Each row was made from one path, in order. Every step used is in the known rows, and no mark comes twice. Write each row's path.
Known rows
t, u, s: [  1   2   1  14  -6   1   5   2  -3   4  -2   9  15   2   1   4   2   7
  -4   7   5   0  -8   2  -2 -11   1  11]
r, s, u: [-7 -3 -2 -9  6  8  0 -9  1 -4 -6  7  4  4 -2 -6 -1  0  3 -4 22  2 -4  2
 -3 -2  2  8]
x, u, t: [ -2  -4  -1 -15  -7  -9   3   5   5   7  -9  -9   2   2   1  -2   1   1
   0  -4  17 -16   4   1   3  -6   9   1]
d, u, s, r: [  0   0  -2   4  -2  -4  10   1  -3   2   0  22  17   3   7   0   0   1
   2   7   9   3 -11   9  -6   1   9  16]
u, g, r: [  1  -4  -3   8  -4  -4   7   2   2   0  -1 -14 -13   1   3   2  -2  -5
  -6  -1 -19 -11   1   6   3   0  -8  -3]
x, r, d, u: [-4 -1  0 -3 -1 -6 -5  0  1  0  5 -2  4 -1 -1  0 -1  2  3  2 -7  2 -7  7
  2  7 -5  2]
s, r, t: [  1  -7   5 -21   2 -14   5   6   3  -1  -6  -1   6   1   2   2  -3  -3
  10  -1  15   7  -4   6  -4   1  -2   9]
g, r, t, u, s: [ -1   7   2   1  -3 -18   3   7   3   5   0  -7  14   4   4  11   0   5
  -6   5   9  -7  -9  12   5 -15  -8   8]
r, d: [-3 -5  1 -7 -2 -3 -4 -2  2 -1  1 -2  1 -1 -1  3 -2  2  3 -4  0 -9 -5  2
 -7  1 -2  1]
d, r, s: [ -3   0  -5   0   1  12   1  -5  -2  -3  -7   8  11   5   1   7  -4  -7
  -4  -6  30  -4 -12   6  -9  -6   7   4]
u, t, r, x: [ -6   2   0 -18  -4   3   3   2   2   8  -2   1 -10   4   2   0  -5  -9
  -1  -6   9  -7   2  -1  -8 -12   6   4]
x, u: [ 2  0  1 -3 -5 -7 -3  3  5  3 -3 -8  5  1  3 -1  3  3 -1  0 12  2  3  2
  1 -4  2  2]
g, u, t: [  1  -6  -9  -6  -5  -8  -1  -1   1   4  -5 -10   0   1   8   1  -1  -2
  -1  -4  -6  -5   2  -5  -1  -1   6  -3]
r, d, u: [-4 -3 -4 -2  0  0 -3 -3  1 -2  3 13  7 -1  3  3 -2  6  0  1 -5 -4 -7  2
 -5  8  3  4]
s, u, x, r: [ -4   0   4 -14   2  -1   4   5   0   0   0 -10  -7   2  -7 -21   1  -1
   5   0  11  -3   2  -2   8   1  -3   8]
d, u, t: [ -5  -3  -7  -7  -1   2   6   1  -1   3  -5  12   3   1   3  -2  -2   2
  -1   0   0 -14   0   0   3   5  12   2]
t, r: [ 0  4 -2 -6 -4  2  4  3  0  5  3 -3  1  2  0  2 -3 -1 -1 -3  3  3 -3 -4
 -5 -3  0  3]
d, u, x, r: [ -1   3   1  -3  -1   5  -2   6  -5   1   7   0  -1   1  -1 -14   0  -1
   0   5 -10   2  -3  -3   8   3   4   4]
x, u, g, r: [  2  -3  -2   5  -9 -12   5   6   7   3  -4 -22  -8   2   6   1   1  -2
  -8  -1  -7  -9   4   8   5  -3  -5  -1]
t, u: [ 2 -5  1 11 -5  5  1  4 -2 -1 -5  1  8  1 -1  5  1  4 -3  5 -2  6 -1 -1
 -1 -6 -1  5]
x, r: [  0   2   4  -1   0  -6  -2   2   0   3   2 -15  -2   0  -4  -3   1  -4
   2   1   0   5  -1   4   8   0  -8  -2]
s, u, t, r, d: [-11  -7  -6 -33  -3  -4  13   0   5   6  -7  -1   0   3  -4  -3  -6   2
   7 -11  22 -25  -2   0  -9   0   4  10]
s, u, x, r, d: [ -7  -5   5 -22   0  -4   1   3   2  -1   1 -10  -6   0  -8 -17  -1   1
   8  -4  11 -12  -3   1   1   2  -5   8]
d, r, s, u, x: [ -7  -2  -5 -14   3  17   7  -3  -2  -5  -9  14   6   6  -2 -10  -4  -4
  -1  -7  42 -12  -9  -1  -9  -5  13  14]

Write each row's path
[-1  4  0  3  1  5  1 -1  2 -1 -3 10 -2  3  5  4 -3 -9 -6 -2 23  2 -3  7
 -8 -7  4  5] | d, r, x
[  4 -11   6 -11  -3  -8   7   9   2  -1 -11   0  13   2   1   7  -2   1
   7   4  12  13  -6   5  -5  -4  -2  13] | s, r, t, u
[ -1   1   6  -8  -3   1  -3   6  -3   2   5 -13  -7   0  -5 -13   1  -5
   2   0  -4  -3  -1  -4   6  -3  -2   0] | u, x, r
[  0  -2   0  -5  -4   3 -16  -3  -5  -1   4 -19   0   3   4  -9  -1  -8
   0  -3  -7  15  -8  -7  -1  -9  -1  -2] | g, u, x, r, s
[  5  -9   5   0  -4  -8   6   8   1   3  -8 -15  -3  -1  -2  -1  -3   3
   2   5 -12  13  -4   2   9   0 -16   8] | x, r, t, u, g
[  0  -2 -11 -13  -9  -5   3   2   1   9  -2 -13   2   4   8   4  -5  -4
  -2  -7  -3  -1  -1  -8  -7  -4   5  -1] | g, u, t, r
[-12  -7  -5 -21   4   6   6  -7   1  -1 -13   6   1   5  -3  -6  -2  -2
   5  -8  27 -17  -2   3  -2  -4   9   7] | r, s, u, t
[ -4  -2   0   4   2  -5   8  -2   7  -3  -4  -5 -22   3   5  -7  -1  -6
  -4  -1  -3  -3   6   9   1  -3  -9   7] | s, u, g, r, x
[ 2 -4  3 -5 -1 -6  0  7  2  1 -6 -1  9  0  1  5 -1  7  1  4  4  9 -4  0
  2 -5 -5  7] | r, t, u
[  0   3   6 -16   4 -17  -3   5   4   4   1 -16   0   0  -3  -3  -1  -1
   6   0   6   8  -3   6  11   1 -12   1] | x, r, t
[  3 -12   8 -18  -5  -2   6  14  -2  -2  -8   3   8   2   0  -3  -3   0
   7   4  10   6  -6  -3  -7  -8   4  16] | s, r, t, u, x
[ -7  -6  -4 -18   2  -3  13   0   4   2 -11   3  -2   2  -3  -8  -1   2
   5  -4  20 -20   5   1   3   2   7   6] | s, u, t
[  3  -6   4   9  -8  -1  11   5  -4   2  -7   9  19   4   2   6   1   1
   2   7  13   4 -10   7  -9 -10   3  17] | t, u, s, r
[  1   2  -3 -13   3  -8   6   4   5   1  -6   4   8   2   2   6  -5  -1
   0  -4  30  -3  -7   6  -1   1   0   6] | d, r, t
[ -5   5   0   0  -2 -10  -2  -2  -1   5   8   5  12   0   1  -1   0   5
   1   4   2  -4 -14  11   2   2  -3   8] | x, r, d, u, s
[  5 -11  -1  16  -8   9   9   3  -3  -1  -9   2  -2   0   1   2  -2   4
  -3   4 -18   4  -2  -4  -2  -1  -4   7] | t, u, g
[ -1  -9  -3   0   1   2  15  -2   2  -2 -10   5 -10   0   1 -11  -2   4
   2  -1   0  -2   3  -1   2   9  -4   9] | s, u, g
[ -2  -1  -4 -22 -11  -7   6   8   5  12  -7 -13   3   5   1   1  -2  -1
  -1  -6  19 -13   2  -2  -2  -8   9   4] | x, u, t, r
[  0   4   7  -2  -3 -16   2   7   0   8  -1  -7  15   2  -2   1   1   6
   2   7  11   9 -11   8  10 -10 -11  11] | x, r, t, u, s
[ 1 -1  3 -3 -4 -7  9  1 -2  3 -3  8 12  3  2  1  0 -3  5  2 16 -2 -9  9
 -7 -5  5 13] | u, s, r
[  2  -4   4   3  -6  -3  -2   0   5   2  -6  -2 -14   1   8  -6   1  -2
  -4   1  -2  10   4   1  -3  -7  -2   7] | r, x, u, g
[  4  -2  -4  -1  -5   1  -7   2  -3  -1   4  -7  -2   1   8  -8  -1  -1
  -3  -1 -14   7  -1 -13  -5  -2   5   0] | g, u, x
[ -8   0  -2 -23   0  17   3  -1  -2   0  -1   6   1   6  -4 -13  -5  -2
   3  -7  23  -3  -7  -9 -10  -9   8  14] | t, r, s, u, x
